Known rows, with every step that occurs:
L-P: [ 11.9   9.5   0.1  -0.9  -2.8  -5.4  -4.1 -17.3  15.6  -9.8  -9.7   6.9
   3.8 -17.0 -17.9   5.5 -16.1 -11.9 -20.2   9.0  -5.6 -18.7]
K-L-D-V-P-X: [-49.2 -14.3  34.8  -6.5  -1.4 -11.5 -50.1  -9.9 -48.6  30.7 -20.8 -29.9
 -21.1  34.1  33.7   3.5   5.1  19.1  -2.8 -24.7 -25.4 -33.0]
L-P-X: [ -3.9 -10.2   6.8   2.4  11.0   1.0   4.3 -13.2  -9.1  12.0  -2.0  -9.6
 -13.3  12.1  19.1  -9.1  -4.2  10.0 -11.3  -8.5 -15.0 -21.7]
L-D: [-13.9   0.7  20.0  -4.8   6.7 -11.8 -22.6 -22.0   1.5   2.6   6.6  14.4
   5.5  -7.2 -25.0  11.2 -11.6  -3.2   9.5  -5.4 -13.3  -1.5]
K-L-P-X-R: [-25.4 -21.8  21.3  26.9   4.9  -6.1  20.0 -19.7   7.7   2.3  -6.4 -12.3
 -24.9  25.7   0.2   1.1   7.0  10.6   7.5 -20.4 -16.7 -15.6]
D-L-P-X-R: [-19.9 -23.3  23.0  15.1  16.0  -3.8  22.1 -27.5   5.4 -12.5  -6.9  -2.4
 -24.1  22.3   0.2 -12.8  -4.6 -12.4   9.4 -12.3 -15.7 -32.3]
X-P-L-S: [-16.7  -9.2  21.5  -5.6  -8.3   0.8 -37.1 -14.5  -0.9  -4.2  -7.3   0.6
  15.1   7.8 -20.1 -17.5 -15.5  -3.0 -12.9  -5.6 -40.0 -57.0]
V-D-X: [-24.2  -8.4  31.5  28.9  27.8  -3.7 -24.1 -10.2 -11.6  29.3 -11.7  14.3
 -14.5  34.4   3.8  -6.7  13.4  -2.9   1.5 -26.9  -8.6 -11.3]
D-V-P: [-27.9  13.6  18.3 -19.4 -14.8 -16.4 -51.8 -12.1 -38.0   7.0 -34.3 -10.8
 -22.0  11.2  17.1   5.9   1.5  -8.8  -7.0   2.7 -14.9 -38.7]
L-P-X-R: [-18.5 -13.1  18.6  18.7  10.8  -8.4  25.0 -28.3   6.1  -2.0  -2.1   3.9
 -31.7  21.9   1.4  -6.7   3.3   3.6  10.9  -9.8 -18.8 -25.0]
V-P-L-D-X-R: [-40.3  -7.4  42.4  20.9  20.9 -20.6   1.5 -50.3   0.5   7.8 -16.5  28.1
 -16.9  41.6 -23.8   1.0  20.7  -8.0  28.6 -27.2 -28.7 -29.7]
X-R-L-D: [-44.4   1.5  26.5   2.7  -0.1 -20.4 -10.9 -30.4 -18.9 -11.6  -9.0  23.0
   1.7  16.4 -23.9  18.1   2.5  16.6  24.2  -7.8 -29.8 -12.8]
V-P-L-D: [-27.7  16.0  30.1 -25.4  14.3  -1.7 -39.7 -42.3 -17.9   0.9 -25.3  17.4
  17.5  12.9 -14.9  12.4   1.8 -18.4   5.6 -16.0 -36.0 -26.5]
L-D-V: [-27.0   3.5  30.3 -13.9  -4.5 -29.0 -46.5 -14.7 -23.2 -11.0   3.8  -3.0
 -14.1 -13.5 -14.4   2.5 -19.9  -8.2  -1.7  -0.7 -27.0 -38.9]
V-D-X-R-L-P: [-35.1   7.7  25.7  22.2   5.7 -15.9  -9.5 -34.3 -13.3  -7.6 -34.8  23.1
  -9.8  27.6 -14.2  10.2   8.3   1.9  -5.8  -8.1 -28.1 -35.0]
V-D-L: [-20.5 -11.6  25.9  -6.5  24.1  14.4 -37.9  -4.0 -12.3 -10.6 -24.9   0.7
   4.5  11.3   6.9  -9.8 -14.5 -45.2  -6.4 -15.0  -4.2 -19.6]
X-P: [  7.8 -23.8  28.1   2.4 -29.3   3.5 -16.0  14.0   7.4 -13.9  -1.4  -9.7
   3.8   7.9 -16.6   4.9 -30.8  16.7   3.0  -1.0   1.5  -6.2]
R-L-D: [-33.8   4.6  19.6  -8.2  -0.9 -13.9 -26.3 -19.8 -28.2  -3.5  -7.3  15.5
  14.4   9.5 -15.5  16.9  -1.2  18.8  10.4  -4.5 -26.4  -8.6]
K-L: [-14.3 -14.9   5.9  16.4 -13.5   3.6 -10.2  15.7   0.9   7.6  -9.5 -27.2
  13.8  10.3   0.3  14.2   7.0  14.6 -10.3 -18.5   6.0  17.2]
K-L-P: [ -2.2  -2.5   5.4  13.8 -11.5  -1.7 -12.0  -3.2  14.5  -3.4 -16.5 -14.8
  13.6  -8.0 -15.5  15.9  -8.1  -0.3 -28.8  -3.7   0.4  -2.6]
P-L-D-X: [-18.6  -8.1  33.4  12.7  26.4 -12.1  -7.0 -33.8  -5.8  13.3   1.9  20.1
   9.9  23.8 -22.8  -6.3  10.5  -1.0  10.0 -27.1 -23.6 -21.7]
V-P-X-R-L-D: [-60.7  -0.5  32.8  -0.9   4.5 -18.2 -23.0 -38.2 -37.8   8.0 -22.5  15.2
  -9.2  38.1  -2.1  16.6  12.6  22.5  25.5 -16.7 -38.6 -22.2]

Rows:
[-30.9 -18.7  33.1  16.9  24.7   2.0   0.9 -30.6  -1.0  -7.9 -19.4   3.5
 -28.4  29.7   6.7 -10.9  -3.6 -22.1   8.7 -19.1 -23.4 -36.1]  V-D-L-P-X-R
[-26.7  20.9  21.4 -33.2   3.1  -0.8 -39.4 -24.7 -41.6 -10.9 -42.0  -3.7
   3.8  19.0  17.0  -3.1   8.2 -25.0 -12.4 -10.5 -37.1 -54.7]  D-V-P-L
[ -8.7  15.2   1.2  -2.8 -10.4  -6.8  -6.9 -17.3 -15.6 -16.2 -24.9   9.0
  11.7  -1.3  -7.4  12.4  -5.3   7.9 -19.4   9.7 -18.2 -23.4]  R-L-P
[-41.1  -7.1  32.8 -14.0   6.1 -12.9 -45.3 -19.9 -49.8  25.5 -16.7 -17.1
 -29.8  29.4  34.7  -4.1   1.0  10.6   1.8 -15.6 -28.6 -41.9]  L-D-V-P-X
[-54.2  -4.0  40.2  -6.1  -2.0 -31.4 -34.8 -23.2 -49.3 -12.2  -3.8  -5.1
 -27.1  16.4   2.0   1.0  -4.4  16.8  11.4 -10.4 -46.4 -52.4]  P-X-R-L-D-V
[-31.5 -12.1  38.3  28.1  22.9 -19.6  13.6 -45.0   9.6  -1.7   1.8  25.8
 -13.4  32.6 -31.0  -3.6  16.5  -5.6  29.1 -26.1 -28.5 -23.8]  P-L-D-X-R
[  9.7  -6.6   6.4  -5.0   4.4   3.1  -7.8 -18.0  13.1 -26.9 -18.4   0.2
  13.6 -15.2 -18.3  -5.1 -26.2 -38.4 -20.4   5.7  -0.1 -28.0]  D-L-P
[-39.6   6.9  30.3 -15.2 -10.3 -29.2 -49.7 -14.0 -48.1 -15.5  -7.5  -1.8
  -7.6  -1.9  -8.1   7.6 -11.0   7.3  -2.9   0.8 -36.8 -44.5]  R-L-D-V
[-12.1 -30.8  55.1  24.4  -8.0   2.2 -36.6   5.6  -2.6   9.5  -9.7  -1.3
  -6.1  34.7 -13.1  -1.8 -19.4  15.7   6.4 -22.2  -5.0 -16.0]  V-D-X-P
[-31.4 -18.5  36.3  36.6  16.0 -26.1  16.1 -36.0  14.9   6.6   7.8  23.2
 -23.3  27.7 -33.2   0.0  11.3   3.0  31.7 -19.5 -13.2 -12.6]  L-D-X-R
[-15.4  20.5  11.8 -27.9   9.3  11.4 -21.1 -26.9 -23.0  -1.4 -40.7   5.4
  15.4  24.4  14.3   1.6  15.9 -22.0  -5.3 -12.6 -28.2 -30.5]  V-P-L
[-23.4  -1.6  49.2 -23.4 -10.0 -17.3 -53.5 -17.7 -27.0 -28.4  -3.2  -6.7
   0.9  -5.1 -20.3  -0.9 -29.6 -10.1  -2.9  -8.5 -42.6 -57.0]  X-P-L-D-V
[-54.1 -11.1  40.6   5.3   7.2 -20.6 -17.8 -34.3 -26.7   9.5 -16.1  -1.1
 -43.8  35.5  10.7  -2.3   7.9   3.9  24.6 -18.1 -32.6 -40.4]  L-D-V-P-X-R
[-24.8 -11.0  24.7   8.5  -1.9  -9.6 -29.8  -7.8   2.1   9.4  -1.3  -8.0
  17.1   0.2 -24.8  22.6  -4.6  10.9   0.9 -21.0  -8.7  10.4]  K-L-D
[-11.6  -4.4  43.5 -17.3  -0.2   2.0 -31.5 -25.7  -2.7 -18.1  -4.6   9.2
  23.2   6.8 -32.2   6.9 -24.0  -4.8   7.7 -15.3 -35.3 -23.9]  X-P-L-D
[-50.6  -3.2   3.4  14.0  -7.7 -24.1 -16.6 -21.3 -17.5   2.2  -9.2  15.0
  -7.0  18.5 -12.6  -6.1  13.1  18.0   2.7   1.6 -35.5 -46.5]  X-R-L-S
[ -4.3 -22.8  12.2  -1.4  17.4   8.3   1.8 -13.5 -10.5  -1.8  -5.4 -15.3
  -3.7  13.3  18.7 -18.3 -14.0 -11.8 -14.6 -11.1 -11.9 -31.0]  D-L-P-X
[ -1.3 -19.0  37.5   3.5  -1.4  10.9  -5.1  -8.6  -5.6 -11.6  -9.1  -1.7
  20.2  34.1 -12.4 -11.9  -7.6   4.1  -0.9 -23.4 -24.2 -31.1]  D-X-P-L
[-33.8 -12.0  28.8  23.2  11.3 -21.3 -11.9 -24.1 -21.2  19.1   0.0  18.4
   4.7  31.3 -17.4   2.3  12.1  24.9  14.5 -19.0 -18.5 -11.9]  R-L-D-X
[-60.7  -1.7  24.5   1.1  -9.2 -17.2 -12.7 -19.0 -59.9  -2.2 -30.9  -6.7
 -27.9  51.2  30.9   2.5  20.8  31.2  14.0 -11.9 -39.5 -42.7]  D-V-P-X-R-L
[-25.5 -26.6  32.7  37.2   9.0 -18.3 -15.6 -14.2   1.4  28.2   5.2  -1.5
   7.1  24.5 -23.1   7.0   9.8  18.2   5.9 -29.5  -3.1   3.3]  K-L-D-X
[-20.2  10.7   7.0   8.1  -8.7 -13.4   6.9 -28.7  -5.7 -23.8 -26.1  16.0
  -1.2   8.6 -17.2  13.3   1.3   5.0  -5.0   7.4 -22.9 -29.2]  X-R-L-P
[-37.3 -13.8  22.7  12.1   8.3  -6.0   8.6 -25.3 -13.9  14.3 -17.9  -1.0
 -37.3  43.4  20.5  -4.3  19.0   8.6  24.0 -17.4 -16.7 -18.6]  V-P-X-R
[-19.0  -6.5   6.7  -0.9   5.2   0.7   0.5 -12.2 -32.1   6.7 -12.2  -8.8
  -5.9  25.0  25.4  -3.6   3.5  26.5 -14.1  -8.4 -26.9 -27.1]  R-L-P-X
[-52.9  -3.9  28.9  29.4   9.0 -14.6  -4.1 -20.2 -33.2   2.9 -25.5  19.8
 -14.2  52.5   2.2   3.9  26.5  20.7  19.3 -21.2 -28.0 -19.8]  V-D-X-R-L
[-55.0  -4.2  30.7 -18.2   0.2 -13.0 -49.3 -19.7 -67.3  22.8 -26.5 -15.1
 -24.5  38.9  39.5  -0.3   7.6  23.7   1.3 -15.6 -37.6 -43.8]  R-L-D-V-P-X
[-23.1   5.6   2.4  -7.9  10.6  -3.5 -25.1 -23.5  -4.7   3.6  -6.4   8.6
  12.7   3.2  -9.5 -19.7   4.8 -13.9 -16.3  -6.5 -39.2 -52.3]  P-L-S
[-23.9   1.9  14.7  22.7  -3.7 -19.2  10.9 -31.4  -6.2 -13.4 -22.1  19.5
  -3.5  21.3 -20.4   9.5   5.9  11.5  -3.4   1.0 -22.3 -31.6]  D-X-R-L-P
[-42.1  -8.5  18.4  28.3  -1.1 -17.7  18.1 -18.4 -25.0  -2.3 -14.4  15.3
  -8.4  44.6  -1.9  -0.1  25.7  30.8  21.1 -12.4 -19.1 -18.4]  D-X-R-L
[-18.0 -33.4  51.6  20.9 -19.6 -12.9 -26.6  -4.7 -11.0   1.3   1.0   2.2
   8.5  34.5 -29.2   6.6 -20.6  37.6  15.2 -15.2 -14.4 -17.0]  R-L-D-X-P
